Each row comes from the steps of one path. Every step used is in the known rows, and no mark comes twice. Write the path behind each row, first mark first.
Known rows
D-G-V: [-1.37  0.08  2.78 -1.83 -0.38 -0.99  0.01  0.21  0.64 -0.62 -1.44  4.27
 -0.45  3.09  0.69  0.29  1.92  0.18 -0.86 -0.49 -0.69 -0.70 -3.06 -1.94
 -0.55 -1.13 -1.04  0.82]
D-E-V-L: [ 1.70 -0.04  3.09 -0.51  0.15  0.59  0.33  0.33  3.24  0.77 -1.10 -0.85
 -0.19  4.26 -0.30 -0.19 -0.46 -0.28 -1.56 -1.88 -1.29 -0.36 -0.57 -1.50
 -0.61 -2.22 -3.87 -2.01]
U-E-V: [ 2.28 -0.54  0.32 -0.99  0.36  2.10 -0.46 -0.82 -1.78  0.91 -1.37  0.30
  0.13 -2.93 -0.30  0.27 -0.92  1.43 -0.45 -0.86  0.51 -0.47 -1.11  0.99
 -0.33  1.11 -1.60 -2.11]
U-E-T: [ 2.37 -0.19  0.25 -0.86  0.39  3.00 -0.43 -0.80 -1.73  0.87 -1.40  0.29
  0.78 -2.94  0.01  0.04 -0.22  1.28  2.33 -0.74  0.52 -0.48 -0.93  1.07
 -2.09  1.76  0.56 -1.58]
D-G-V-E-A: [ 0.03 -0.05  2.88 -1.47 -0.21 -1.21 -0.30  0.08  2.13 -0.27 -1.24  4.34
 -0.21  4.32  0.06  0.01  2.53  0.18 -0.85 -1.18 -0.94 -0.46 -3.31 -1.98
 -1.97 -2.30 -2.53 -0.15]
T-D: [ 0.12  0.19 -4.50  0.50  0.20  1.46 -2.07 -0.26 -0.06 -0.05  0.86 -0.56
 -0.57  0.46  0.42  1.06  0.23  0.95 -3.32 -0.09 -0.20 -0.10 -1.15 -0.24
 -1.26 -0.01 -0.11  0.88]
G-E: [-1.62 -0.06  0.74  0.90 -0.12 -1.21  0.41 -0.36 -3.50 -0.45 -0.16  3.28
  0.01  1.38  0.04  0.76  0.89 -0.58  0.29 -0.15 -0.47  0.45  1.21 -0.27
 -0.51  0.25 -0.08  0.12]
U-E-V-L: [ 2.31 -0.73  0.31 -0.88  0.46  1.98 -0.63 -0.94 -0.95  1.12 -1.53 -0.43
 -0.01 -1.81  0.09 -0.32 -0.44  1.77 -1.15 -0.92  0.41 -0.42 -1.28  0.91
 -0.35 -0.11 -2.75 -2.02]
D-E-A: [ 2.62 -0.04  3.27 -0.01  0.03  0.30  0.16  0.71  2.21  0.50 -1.06  0.06
  0.14  3.66 -0.76  0.53  0.80 -0.91 -0.67 -2.61 -1.13 -0.32 -0.94 -1.41
 -2.57 -0.44 -1.01 -1.47]
E-A-H: [ 3.29 -0.43  0.96  0.43  0.19 -0.95 -0.50  0.48  4.43  0.17 -0.22  0.68
  0.76  1.50  1.34  0.74  0.53 -0.70  0.23 -2.23 -0.29  0.07 -0.46  0.27
 -3.78 -0.22 -1.00  0.12]
V-E-T: [ 2.07  0.23 -0.11  0.21  0.31  0.98 -0.13 -0.44  3.25  0.63  0.38  0.14
  0.94  2.14 -0.96 -0.88  0.14  0.07  2.74 -0.53 -0.61  0.33  0.15 -0.08
 -2.69 -2.26 -2.41 -2.03]
T-D-E-V: [ 1.25  0.23 -2.37  0.05  0.24  1.90 -1.71  0.12  1.56  0.39  0.16 -0.54
 -0.58  2.80 -0.11  1.37 -0.34  0.50 -3.82 -1.29 -1.06 -0.40 -1.49 -1.23
 -1.65 -0.77 -2.01 -0.56]
D-E: [ 0.46  0.16  3.20 -0.22 -0.08  0.67  0.56  0.29  0.55  0.37 -0.90 -0.14
 -0.38  2.79 -0.36  0.09  0.20 -0.11 -0.85 -1.44 -0.92 -0.55 -0.55 -1.72
  0.10 -0.20 -0.53 -0.79]
G-T-D-E-V-L: [ 0.21 -0.07 -0.96 -1.41  0.24 -0.20 -0.97  0.76  1.96  0.10 -0.51  1.87
 -0.57  3.63  0.68  1.15  1.14  2.04 -3.14 -0.58 -0.93  0.39  1.40 -0.78
 -1.07 -0.99 -2.26  0.50]
T-D-E-A: [ 1.96  0.13 -2.22  0.50  0.20  1.68 -1.98  0.30  1.47  0.29  0.17 -0.52
 -0.46  3.03 -0.13  1.42  0.83  0.36 -3.75 -1.88 -1.02 -0.31 -1.80 -1.28
 -3.09 -0.31 -0.87 -0.20]
G-D: [-0.32 -0.05  1.40  0.84 -0.30 -1.12  0.39  0.63  0.08 -0.38  0.40  3.08
 -0.02  0.89  0.49  0.98  0.98  0.29  0.31 -0.69 -0.79  1.03  0.83  1.16
 -0.81  0.13 -0.18  0.77]
U-E-T-D: [ 2.43 -0.09 -1.96 -0.57  0.54  3.75 -1.43 -0.94 -1.79  0.81 -0.97  0.03
  0.45 -2.66  0.20  0.55 -0.11  1.76  0.70 -0.80  0.37 -0.50 -1.46  0.96
 -2.73  1.79  0.50 -1.20]
V-D: [ 0.38 -0.09  0.02  0.50 -0.08 -0.09 -0.36 -0.24  0.55  0.35 -0.91 -1.00
 -0.81  1.52  1.42 -0.07  0.57  0.40  1.25  0.30 -0.24  0.50 -0.28  0.65
  0.08 -3.24 -3.13 -0.29]
U-E-A-H: [ 3.35 -0.76  1.10 -0.22  0.40  1.44 -0.67 -0.64 -0.47  0.85 -1.43  0.60
  0.37 -2.34  0.96  0.46  0.46  1.46 -0.35 -2.08  0.61 -0.53 -1.54  0.91
 -2.34  1.76 -0.09 -0.81]
D-G-T: [-1.38  0.06  2.78 -1.19 -0.30 -1.60 -0.07  0.25  0.23 -0.55 -1.37  4.31
 -0.45  2.50  0.93  0.06  1.61  0.63 -0.97 -0.39 -0.65 -0.37 -2.14 -1.96
 -0.13 -0.44 -0.67  1.04]
E-T-D-G-V-L: [ 1.32  0.45 -2.06 -0.84  0.29  1.76 -1.67  0.09  3.51  0.04 -0.37  1.35
  0.61  3.20  0.75  0.53  0.91  0.05  0.92 -0.78 -0.93 -0.18 -2.05 -0.70
 -4.51 -1.60 -1.44  0.08]
T-D-E-A-H: [ 2.05  0.07 -1.77  0.59  0.22  1.45 -1.89  0.22  2.51  0.30  0.13 -0.36
 -0.41  3.18  0.84  1.45  0.64  0.55 -3.79 -2.16 -0.99 -0.46 -1.74 -1.30
 -3.04 -0.29 -0.97  0.40]
A-Z: [ 0.20 -0.07  0.37 -0.49 -0.22 -0.49  0.83 -0.02  3.77 -0.18  0.08 -0.26
  0.18  0.51  0.15  0.15 -0.08 -0.01  0.41 -0.42  0.30 -0.73  0.84  0.12
  1.34  0.01  0.03  1.25]

Which path is each row?
[-0.57  0.04 -2.50 -1.22  0.08 -0.44 -1.08  0.64  0.15 -0.36  0.07  2.40
 -0.42  1.29  0.68  1.35  1.21  2.12 -2.14  0.41 -0.32  0.58  1.71 -0.07
 -0.78  0.38 -0.12  1.46]	G-T-D
[-1.33  0.25 -2.54  0.92 -0.07  0.45 -2.13 -0.62 -1.74 -0.48  0.12  2.75
 -0.91  2.46  0.83  1.14  1.36  0.45 -3.90 -0.64 -0.86 -0.47 -3.33 -1.70
 -1.64 -0.30 -0.60  1.21]	T-D-G-E
[ 1.89 -0.63  1.38 -1.33  0.23  1.41 -0.61 -0.77 -1.43  0.93 -2.34  1.52
 -0.45 -1.21  0.72  0.33  0.07  1.97 -0.18 -0.76  0.19 -0.26 -1.73  0.75
 -0.33 -0.63 -3.42 -1.80]	U-E-V-D-G-T
[-0.29 -0.09  0.68 -2.04 -0.19 -0.76  0.10  0.49  1.20 -0.12 -1.22  2.00
 -0.58  2.76  1.05  0.90  1.80  1.12  1.13  0.51 -0.30  0.59  1.11  0.59
 -0.42 -2.95 -2.87  0.47]	G-V-D
[ 1.30  0.58 -2.07 -0.96  0.20  1.86 -1.56  0.15  2.87 -0.04 -0.27  1.95
  0.71  2.46  0.49  1.05  0.58 -0.19  1.40 -0.70 -0.87 -0.26 -1.94 -0.58
 -4.50 -0.74 -0.69  0.03]	E-T-D-G-V
[-0.29  0.29  0.54  0.59  0.03 -0.23  0.43 -0.09 -1.58 -0.27 -0.24  3.40
  0.85  1.76 -0.02  0.87  0.48 -1.25  3.15 -0.44 -0.81  0.54  1.51  0.14
 -2.88  0.15 -0.15 -0.62]	G-E-T
[ 1.66  0.06  3.06 -0.68  0.03  0.67  0.51  0.46  2.43  0.59 -1.03 -0.06
 -0.08  3.28 -0.75  0.44 -0.84 -0.64 -0.80 -1.79 -1.13 -0.45 -0.45 -1.40
 -0.54 -1.08 -2.76 -2.01]	D-E-V
[ 0.42  0.31 -2.27  0.40  0.18  1.91 -1.66 -0.06  0.28  0.21  0.25 -0.67
 -0.82  2.41  0.19  1.13  0.40  0.86 -3.90 -1.08 -0.85 -0.46 -1.53 -1.43
 -1.20 -0.11 -0.46  0.28]	T-D-E
[ 1.99  0.56 -3.38 -0.07  0.40  2.39 -1.52  0.13  2.55  0.20  0.48 -0.18
  0.92  0.97  0.20  0.85 -0.36 -0.29  1.84 -0.44 -0.58  0.05 -0.40  0.32
 -4.34 -0.16 -0.15 -0.40]	E-T-D
[-1.01  0.03  2.83 -1.55 -0.29 -0.96 -0.08 -0.15  1.40 -0.37 -1.20  4.22
 -0.54  3.88  0.26 -0.19  2.14  0.57 -0.93 -0.63 -0.81 -0.55 -3.14 -2.07
 -0.64 -2.18 -2.21  0.19]	D-G-V-E
[-0.74  0.16 -2.63  0.69 -0.01  0.43 -2.08 -0.54 -0.85 -0.36  0.08  2.79
 -0.78  2.64  0.74  1.31  0.86  0.10 -3.88 -0.81 -1.00 -0.40 -3.32 -1.59
 -1.94 -0.71 -1.64  0.57]	T-D-G-E-V
[ 2.02 -0.16 -0.10 -0.29  0.13 -0.04 -0.31  0.03  2.95  0.62 -0.80 -0.47
 -0.10  1.75  0.44  0.42 -1.06 -0.46  0.99 -0.29 -0.50  0.51 -0.06  0.92
 -0.88 -3.50 -5.40 -1.91]	E-V-D
[-1.10  0.24  2.74  0.34 -0.26 -0.73 -0.04 -0.34 -1.07 -0.52 -1.13  4.79
  0.14  3.10  0.65  0.28  1.27 -1.26  1.15 -0.98 -1.12 -0.48 -2.91 -1.96
 -2.22 -0.56 -0.71 -0.01]	D-G-E-T
[ 1.48 -0.12  3.66  0.87 -0.34 -0.95  0.43  1.16  1.64 -0.07 -0.30  3.11
  0.03  3.50  0.02  1.37  1.52 -0.35 -0.14 -2.47 -1.61  0.81  0.18  0.22
 -2.58 -0.22 -0.85 -0.21]	G-D-E-A
[-0.26 -0.04  1.66  0.43 -0.21 -0.51 -0.54 -0.38  0.63  0.14 -1.56  0.68
 -1.10  2.72  1.85 -0.40  1.20  0.17  0.49 -0.15 -0.58 -0.06 -3.06 -0.77
 -0.07 -3.70 -3.57  0.06]	V-D-G
[ 0.86  0.19 -0.95 -2.07  0.09  0.49 -0.44  0.24  3.10  0.11 -0.06  2.57
  0.46  3.43 -0.47  0.73  1.63  1.23  1.07 -0.09 -0.66  0.46  1.03  0.03
 -2.73 -2.36 -2.37 -0.54]	G-V-E-T-D
[-0.42  0.11  2.01  0.74 -0.25 -0.63 -0.38 -0.49 -0.12  0.04 -1.72  2.31
 -0.67  3.62  1.81 -0.03  1.40 -0.49  2.04 -0.35 -0.98  0.19 -2.32 -0.67
 -1.50 -3.69 -3.67 -0.22]	V-D-G-E-T
[-0.42 -0.13  3.31  0.74 -0.31 -1.85 -0.21 -0.26 -0.20 -0.45 -1.18  5.00
 -0.14  3.52  1.29  0.53  1.75 -1.15 -0.79 -1.94 -1.02 -0.52 -3.35 -1.97
 -2.37 -0.59 -1.15  0.54]	D-G-E-A-H
[ 1.30 -0.17  1.25 -0.90 -0.08 -0.76 -0.30  0.21  3.07  0.34 -1.46  1.62
 -0.32  2.99  0.89  0.46 -0.28 -0.20  0.51 -0.50 -0.90  0.29 -1.15  0.00
 -0.90 -3.67 -5.68 -1.44]	E-V-D-G-T
[ 2.13  0.35 -2.28  0.48  0.40  1.70 -1.20 -0.48  3.28  0.64  0.81 -0.13
  0.66  2.42 -0.76 -0.36  0.26  0.59  1.17 -0.56 -0.70  0.28 -0.38 -0.16
 -3.29 -2.31 -2.43 -1.63]	V-E-T-D
[-1.21  0.02  2.76  0.24 -0.26 -1.31 -0.08 -0.34 -1.13 -0.42 -1.15  4.81
 -0.26  3.14  0.40  0.43  0.82 -1.16 -0.80 -1.08 -1.11 -0.49 -3.10 -1.93
 -0.95 -1.06 -2.24 -0.42]	D-G-E-V
[-0.72  0.01 -2.60  0.79  0.09  0.42 -2.22 -0.60 -0.22 -0.23  0.00  2.35
 -0.83  3.39  0.93  0.87  1.14  0.39 -4.35 -0.86 -1.04 -0.38 -3.39 -1.66
 -1.94 -1.55 -2.40  0.64]	T-D-G-E-V-L
[-0.36  0.17  2.75 -1.69 -0.25 -0.49 -0.14 -0.01  2.26 -0.28 -1.23  4.32
 -0.03  4.11  0.24 -0.15  2.00  0.26  0.46 -0.77 -0.95 -0.50 -2.97 -1.96
 -1.84 -2.29 -2.25 -0.18]	D-G-V-E-T
[-0.32  0.10 -2.49  1.06  0.01  0.30 -2.29 -0.44 -0.95 -0.39  0.02  2.90
 -0.65  2.89  0.71  1.37  1.64 -0.03 -3.76 -1.23 -1.00 -0.36 -3.53 -1.61
 -2.89 -0.42 -0.86  0.86]	T-D-G-E-A
[-0.85  0.22 -2.61 -0.72 -0.08  0.70 -2.11 -0.16  0.46 -0.49 -0.13  2.51
 -0.94  2.62  0.85  1.19  1.62  1.13 -3.93 -0.43 -0.70 -0.53 -3.29 -1.55
 -1.59 -0.82 -0.88  1.46]	T-D-G-V
[ 0.84 -0.15  3.57  0.52 -0.25 -0.72  0.63  0.90  2.42  0.11 -0.34  2.53
 -0.19  3.87  0.34  0.84  0.68  0.05 -0.74 -1.98 -1.68  0.72  0.42  0.08
 -1.14 -1.48 -2.82 -0.58]	G-D-E-V-L
[ 1.74 -0.33 -0.16 -0.38  0.33 -0.17 -0.33  0.03  3.81  0.62 -0.33 -0.85
  0.25  2.12  0.08 -0.42 -0.79 -0.23 -0.95 -0.67 -0.49  0.21 -0.06  0.30
 -0.93 -2.84 -4.71 -1.66]	E-V-L
[-0.13 -0.03  2.23 -2.19 -0.22 -0.45  0.46  0.61  1.54  0.06 -1.70  1.90
 -0.78  4.14  0.91  0.91  1.96  1.07  0.68 -0.22 -0.77  0.34  0.86 -0.23
 -0.32 -3.09 -3.11  0.10]	G-V-D-E
